Each row comes from the steps of one walk. Every step used is in the known rows, and no mark comes twice. Write the walk behind each row, first mark first.
In the rows, 128 means zero.
Known rows
Y/T/D: [136 113 206 109 119 121 142 114 118  97 172 100 152  95 147 170 165 119
  90 156 162  80  87 131 125 106 165 123 139 154 120 108 133 103 143 137
 130 145 118 146 103  82 155 139 162 133 142 105 167 138 136 151 114 147
 152 126 168 100 124  89 109 106 145 158 144 126]
Y/F/H/J: [ 75 134 136  95 113 179 108 113 159 113 168 150 106 107  81 142 203 118
 185  96  87 116 201 150 127 113  79  71 147  60 171  93 141 131 107 134
 155 133 220 139  92 115 187 107 122 131 125 150 154 114 117 103  65 157
 106  99  76 153 123 140 130 170 116 169  86 110]
G/A/T/Y/E/D/Q: [193 119 196 136 102  74 160 140  66  39 145 133  91  74 151 210 164 123
 107 153 161 110 105 138 137  93 156  91 133 207 122 127 165  53 114  87
 205 163 104 137  73 105 179 111 158 114 135 131 147 118 124  91 184 121
 128 157 133 157 164  91 128  61 188 120 199 149]
H/F/Y/E: [113 130 107 108 154 149 128 152 155 134 176 153 130 103 126 165 137 140
 114 141 123 125 149 124  81 126  62  92 131 110 142 165 106 111  96 112
  97 168 170 160 127 115 194 124 107 145  93 153 173 116 152 133 124 186
 163 113  90 130 129  90 112 148 144 186 106 120]
E/Y/G/A: [164 113 146 118  70 137 200 133  75  67 176 143 130  70 138 166  80 102
 126 142 138 123 101 142 109  67 107  99 100 148  96  88 171  98 164  99
 151 153 133 129 105  89 121 107 137 126 106 140  93 103 118 109 144 168
 141 128 121 113 160  85  82 104 151 106 172 161]
L/T: [135  88 178 130 106 138 105 109 117 125  98 123 126 160 161 180 141  91
  90 155 162 111 127 112 167 117 136 144 126 164 142  83 141 103 137 126
 171 124 113 133 124 105 155 144 151 120 141 127 135 149 153 173 151 112
 170 140 167 153 117 146 144 142 167 158 131 102]
E/D: [136 132 160 138 118 114 170 116 114 104 119  88 139 105 136 170 155 137
 120 107 134 101 114 147 132  99 165 151 122 160 163 156 115 125 130 123
 166 131 100 126 136 105 127 127 140 141 138 115 146 129  88 127 136 116
 104 147 139 122 149  75 135 103 151 122 139 127]
Y/E/D: [143 143 178 122 100 123 187 138  76 117 158 118 131 105 161 182 146 143
  90 140 128  95  87 137  95 105 178 135 142 161 133 156 103 127 107 114
 135 122 102 112 132 126 164 131 132 137 150 121 157 131 128 121 148 145
 104 150 151  62 127  68 101 148 167 135 150 121]
A/T: [155 109 195 147 120 128 130 145 129  78 136 112 120 142 132 167 141 110
 119 136 150 129 120 120 155 129 168 110 119 173 130 126 137  72 123  97
 154 168 117 139 122 105 160 129 134 124 144 140 139 111 114 152 153 126
 165 124 124 143 150 126 120  87 135 137 147 123]
Q/D: [131 136 125 142 145  80 157 120 136 117 127  95 117 152 158 130 103 122
 121 119 132  81 122 135 168 126 139 120 161 132 165 151 128  91 157 142
 109 118  91 103 152 129 127 170 153 136 132  97 124 121 102 168 144 139
 112 124 127 139 126 136 140  90 124 139 123 167]
L/T/Y/F/H/J: [ 91  74 176 108  84 163 105  90 101 107 116 138 103 137 134 194 170  73
 120 145 136 124 170 125 155  96  81  93 133 134 153  68 166 100 117 109
 209 117 182 142  83  92 185 109 164 128 118 145 144 152 125 124 141 150
 173 134 141 195 135 158 144 151 179 172 103 115]
F/H: [ 97 156 122 112 123 152 110 120 133 125 126 151 112 124 112 121 162 126
 152 101 105 105 149 128  90 120 106 130 134  88 163 122 161 135 116 138
 119 129 168 136 104 112 159 114 145 138 125 147 151 104 126 127 113 163
 102 125  70 171 133 131 153 149 104 158 100 118]
D/Q: [174 131 135 111 157  79 114 138 140 116  98 120 142 128 142  99 146 155
 152 132 122  99 155 148 171 152 150 116 137 117 135 147 123  99 123 131
 128 122 101 115 138 130 137 149 127 135 141 114 167 108 157 129 149 126
  81 135 151 167 108 131 179 108 136 146 133 143]
L/T/Y/G/A/E: [147  71 208 123  60 126 129 104  56  98 118 147 101 132 168 202 130  71
  83 177 156 128 105 117 131  74 109 105 117 199 112  70 176  70 125 101
 217 128 130 133 104  86 160 109 166 126 137 135 114 159 135 132 186 164
 183 155 164 156 152 138 128 128 209 129 158 140]
L/T/A/E/Y/F: [136 104 226 134  53 144 117 131  61  81 128 141 143 153 154 210 160  89
  65 158 163  90 122 143 180  99 123  86 106 162 125  71 165  81 130 118
 184 105 153 139 113  95 194 126 147  98 141 147 128 151 161 164 167 124
 179 156 167 146 156 143 105 131 201 144 146 125]
F/Y/T/D/Q: [156 124 147  97 176 114 139 142 137  76 151  91 177  99 148 154 157 122
 113 159 149  66 114 127 157 119 130 121 121 125 137 171 114  87 106 142
 148 168 131 175 114  72 163 134 163 121 121  95 177 104 192 162 130 145
 167 140 149 120 117  52 143 114 133 166 122 138]
T/Y/G/A/E: [143  99 168 117  65 111 162 116  52  89 151 163  88  85 138 161 112 100
 121 156 122 155  99 136  84  74  86  82 116 179  89 117 179  77 112  97
 189 134 152 130  94 102 134  82 152 133 117 133 101 135 109  73 168 196
 140 150 120 138 172 111 103 110 186  91 170 178]
Y/T/A/E: [153 136 207 136  83 123 142 144  81  84 205 133 151 109 139 188 146 113
  75 161 175  89  66 146 103 114 166 108 121 176 104 108 150  67 146 122
 123 144 134 155 114  93 181 129 132 110 157 125 143 135 150 143 160 159
 158 137 165 107 164  96  91 114 149 125 149 137]
E/Y/T: [152 120 152 114  89 146 194 138  86  69 177 106 165  91 141 174  83  98
 114 150 156  97 104 143 108  93 143 102 110 133 109  98 152 106 170 109
 120 150 129 144 107  76 132 123 129 128 107 124 119 106 106 132 140 160
 169 117 158 120 152  96  83 104 120 130 133 147]
F/H/J: [ 68 146  94 116 137 182  99 107 155 136 139 161  89 111 109 122 161 124
 174  88  96 129 161 139  61 120  93 129 142  76 196 104 170 134 132 116
 100 135 191 143  96 105 169 114 156 142 123 149 169 116 128 125  99 178
  99 117  38 195 146 117 159 147  89 172  77  94]
T/D/Q: [143 127 186  99 151  84 106 119 125 105  82 107 145 112 155 113 190 162
 116 130 118  76 146 145 184 131 144 110 135 102 139 150 134 119 109 146
 135 104 119 109 115 118 146 145 179 135 131 106 194 132 153 142 114 124
  83 151 137 151 110 110 156  87 172 161 148 144]
E/A: [147 137 130 152  81 122 135 148  88  87 144 122 123 103 134 167 127 132
 114 120 136  91 118 123 130 109 151 114 112 159 135  88 126 104 144 126
 117 131 102 115 109 113 143 115 136 101 120 124  95 114 129 156 140 140
 101 143 128 139 145 109 109 114 150 141 150 121]
L/T/D: [123  83 213 118 109 131  99  99 108 115  82 111 134 150 173 182 177 101
  70 153 159  89 125 116 184 107 135 135 127 150 143  80 146 114 126 135
 178 110 122 126 107  91 161 147 189 121 140 119 164 161 154 186 136 108
 165 149 164 150 113 131 139 120 194 170 140 103]
G/A/T: [175 129 174 148 115  97 137 143 101  58 154 135  93  92 134 184 154 116
 109 143 165 123 102 125 140 103 146 109 126 187 123 102 166  69 127  98
 178 176 112 147  81 111 161 120 143 102 137 135 127 120 134 116 154 108
 145 138 112 140 155 108 120  70 156 116 186 129]
L/T/A/E/D/Q: [158 104 231 144  80 113 110 125  74  89 104 126 142 156 171 200 168 109
  59 156 169  78 111 145 175 109 156 120 111 189 142  99 154  67 126 118
 180 104 114 129 127  95 190 144 158 106 160 134 156 151 167 176 191 116
 146 172 174 159 154 126 144 113 208 148 151 126]
A/G: [156  98 165 155 100 130 123 124 115 110 144 152  99 119 133 132 104 118
 135 121 128 152  86 148 119 117 103 133 115 175 115 104 150  92 106 114
 156 142 127 125 145 111 140 116 119 134 155 128 107 136 110 135 155 165
 121 133 156 122 174 137 104 117 160 112 147 157]
A/E/D/Q: [174 150 203 132 106  88 158 156  79  97  98 117 144 126 163 147 150 147
 107 129 115  84 120 163 111 104 189  98 121 154 152 153 140  89  94 119
 137 115  91 117 158 111 148 128 119 134 166 114 155 137 104 131 172 148
  87 148 131 118 157  93 133  91 160 110 138 143]

Write each row's walk
[155 157 206 147  83  94 136 150  63  79 137 138 145 121 144 168 167 150
  83 126 135  87  99 173 137 114 156  99 106 159 125 151 150  76 116 118
 142 105 134 127 132 110 176 124 139 105 152 138 151 135 144 136 176 134
  96 172 133 137 185  89 118  93 186 111 163 153]
T/A/E/D/Q
[108 123  94 110 164 151 114 145 174 132 156 141 133 105 110 150 135 133
 132 129 123 135 161 128 101 128  48  96 122 100 151 159 112 111 109 120
 105 172 171 169 130 108 177 124 107 146  88 154 165 114 137 137 115 174
 167 108  84 158 135 104 124 132 131 181 104 123]
H/F/Y
[185 105 189 112  77 117 191 137  77  45 163 128 135  68 155 172 111 109
 122 147 141  99 109 147 142  70 128  88 101 150 103  92 175  74 152  91
 164 158 122 126  98  73 138 116 156 127 115 132 125  96 124 121 148 163
 132 136 121 132 161  81  94  74 170 120 186 166]
E/Y/G/A/T/D/Q
[153 145 159 133  72 127 161 157  58 107 178 147 124 106 159 178 123 138
  86 149 128  86  93 117  90 111 169 107 137 160 118 110 111 114 119 114
 102 123 102 106 117 133 178 124 129 111 139 126 121 122 154 140 156 162
 106 148 146  78 127  92  86 156 166 149 156 123]
Y/E/A
[135 154 187 145  74 119 120 155  64  94 153 160 134 133 133 154 146 137
  77 136 137 113  97 157 118 120 132  91 105 150 109 131 158  91 117 119
 126 104 156 134 125 125 178 115 132  99 144 147 130 147 155 134 166 145
 122 158 117 128 183 114  97 110 174 106 154 147]
T/A/E
[164 102 179 114  72  89 174 117  49  79 141 145  97  74 146 168 125 112
 126 149 124 134 104 145 102  70 109  84 118 188 103 131 171  64 115  96
 202 133 132 124 101  99 136  91 152 141 123 124 119 130 102  75 181 188
 117 157 133 147 174  95 127  95 198  95 174 184]
T/Y/G/A/E/D/Q
[173 150 158 139  95  94 141 153  67  85 144 164  96  95 149 161 141 130
  93 150 141 118 101 137  94  95 139  95 125 165 122  98 179  93 112 113
 150 142 112 138 101 130 148 113 130 101 144 131 116 144 136 104 154 127
 122 143 102 113 153 113 106  94 161  96 178 141]
G/A/E
[184 101 189 133  84 115 160 130 106  84 190 148  96  83 137 175 130 108
 124 146 151 137  80 124 117  80 130 121 120 205  98  96 159  58 137  92
 188 184 117 136 112  93 147 114 141 127 153 134 108 112 139 118 144 161
 138 131 117 109 156  91 113 107 165 106 197 138]
Y/G/A/T
[126 122 144 102  83 154 180 136  96  70 160 120 154  97 107 160 122 107
 143 128 119 103 164 152 152  94 103  61 109  86 117  97 141 131 135 120
 158 127 170 131 101 103 141 110 113 122  96 142 109 103  95 107 108 143
 150 110 134 121 136 124  77 127 138 129 125 151]
E/Y/F
[137  94 194 139 104 122 137 131  99  64 125 118 109 137 129 178 135 100
 122 145 146 142 128 126 149 116 139  93 118 177 118 138 154  65 113  86
 181 157 141 140  98  94 159 107 147 131 122 141 133 117  95 121 175 149
 180 139 127 170 172 133 120  78 156 124 146 147]
A/T/Y
[165 107 234 124 137  95 116 136 131  62 104  99 133 131 153 155 183 134
 112 138 141  90 130 131 196 131 178  98 126 155 136 143 141  62 109 107
 160 152 114 129 108  97 172 140 170 129 143 121 187 111 133 163 143 125
 132 142 128 160 137 117 140  54 165 160 159 131]
A/T/D/Q
[144 103 224 134  89 117 167 138  72  59 141 115 112 123 149 205 141 108
 104 151 145 128 106 129 129 108 166  90 126 195 119 149 141  66 101  79
 185 155 127 133  99  96 180 107 146 135 132 136 146 115  94 114 184 154
 167 152 140 137 167 106 108  87 174 130 157 146]
A/T/Y/E/D
[175 112 133 123 143 127 159 153 124  73 177 129 133  92 137 166 125 105
 126 149 141 114 106 116 141  93  96 126 106 169 121 150 135  65 101 110
 182 194 136 174 117  83 155 109 151 115 124 119 124  94 184 140 149 156
 175 142 106 107 145  54 129 119 148 127 157 146]
F/Y/G/A/T
[154 122 186 129  93 110 138 128  83  39 159 147  80  80 117 201 179 108
 131 139 150 122 132 132 136  89 111  74 126 172 125  96 183  66 110  98
 213 172 157 155  54 103 179  98 150 107 120 146 131 115 113  88 149 127
 145 136  99 173 163 123 120  81 167 125 176 145]
G/A/T/Y/F/H
[153 138 153 123 140 127 160 156 103  61 185 102 176 100 141 192 145 114
  89 153 160  70  88 139 129 102 136 120 105 162 133 172 121  72 109 125
 150 170 138 186 122  72 175 121 146 111 130 107 152 113 181 157 158 158
 182 153 146 108 161  38 118 117 143 137 128 143]
F/Y/T/A/E/D
[169 118 176 143 103  94 140 134  81  47 149 139  86  86 133 196 150 109
 111 151 163 133 111 126 137  96 129  91 124 194 115 108 178  63 121  91
 197 166 125 151  69 109 162 104 154 104 119 140 121 122 119  97 170 116
 154 143 116 164 168 116 117  66 169 113 188 146]
G/A/T/Y
[176 106 166 124  69 139 201 138  77  50 181 135 127  72 144 181  85  96
 124 144 145 120 100 139 117  69 121  96  99 160  98  88 173  79 161  87
 167 167 131 135 103  78 134 109 138 126 112 142  99  97 117 119 148 166
 154 129 121 119 170  86  78  88 154 106 179 159]
E/Y/G/A/T
[162 139 186 124  70 137 181 164  52  75 154 134 155 118 162 163  95 108
  88 159 131  99  99 149  76  90 168  73 107 142 115 104 168  93 123 107
 110 133 123 139 134  94 143 115 112 125 139 129 119 134 104 140 162 182
 157 124 133  97 166 107  70 101 138 106 131 148]
A/E/Y/T
[151 115 182 160  65 117 142 151  66  45 147 115 111 109 137 200 126 112
 112 133 148 102 117 120 143 103 160  86 106 197 129  91 145  60 135  97
 151 152 112 126  88  90 166 103 149 105 114 134  99 104 105 156 172 155
 139 149 131 170 173 112 103  80 169 138 161 133]
E/A/T/Y
[156 136 220 137  77 115 158 139  76  78 205 120 155 103 143 203 153 114
  72 153 174  79  62 151 107 100 180 116 120 190 113 123 142  63 147 120
 135 146 124 154 118  83 180 128 135 114 160 122 147 136 136 145 158 155
 151 146 173 106 169  77  91 105 155 125 152 135]
Y/T/A/E/D
[141 106 214 142  62 141 118 129  60  85 121 138 141 156 163 203 140  92
  57 161 168  95 106 137 158 101 131 107 103 173 126  80 169  81 137 112
 164 104 137 134 113  90 184 130 157  99 142 145 130 154 163 172 185 127
 176 162 163 154 166 136 112 121 196 138 148 126]
L/T/A/E/Y
[172 104 186 119  69 135 198 130  71  48 173 129 128  67 150 182 105 103
 113 143 141 109  99 141 127  63 119  92  97 156  98  84 175  82 156  91
 169 157 133 130  94  73 137 109 157 125 110 136 110 100 116 124 141 167
 150 133 113 116 170  79  75  80 168 115 187 162]
E/Y/G/A/T/D
[144 124 189 134  96 125 138 126 103  91 214 124 151 100 129 184 148 114
  92 154 178  94  71 140 127 118 154 125 125 173 104 113 138  78 163 123
 132 150 135 155 106  93 173 134 140 110 144 126 143 124 157 142 145 144
 159 135 180 123 152  96 103 119 142 139 148 133]
Y/T/A
[156 134 210 135  71 122 157 162  57  75 172 135 121 106 169 198 150 138
  72 153 139  76  87 115 114 110 187  97 133 179 116 116 117  88 107 107
 118 136  99 105 104 116 200 122 145 109 143 125 141 121 153 161 155 158
 118 152 139  84 135  84  74 125 184 159 170 117]
Y/E/A/T/D
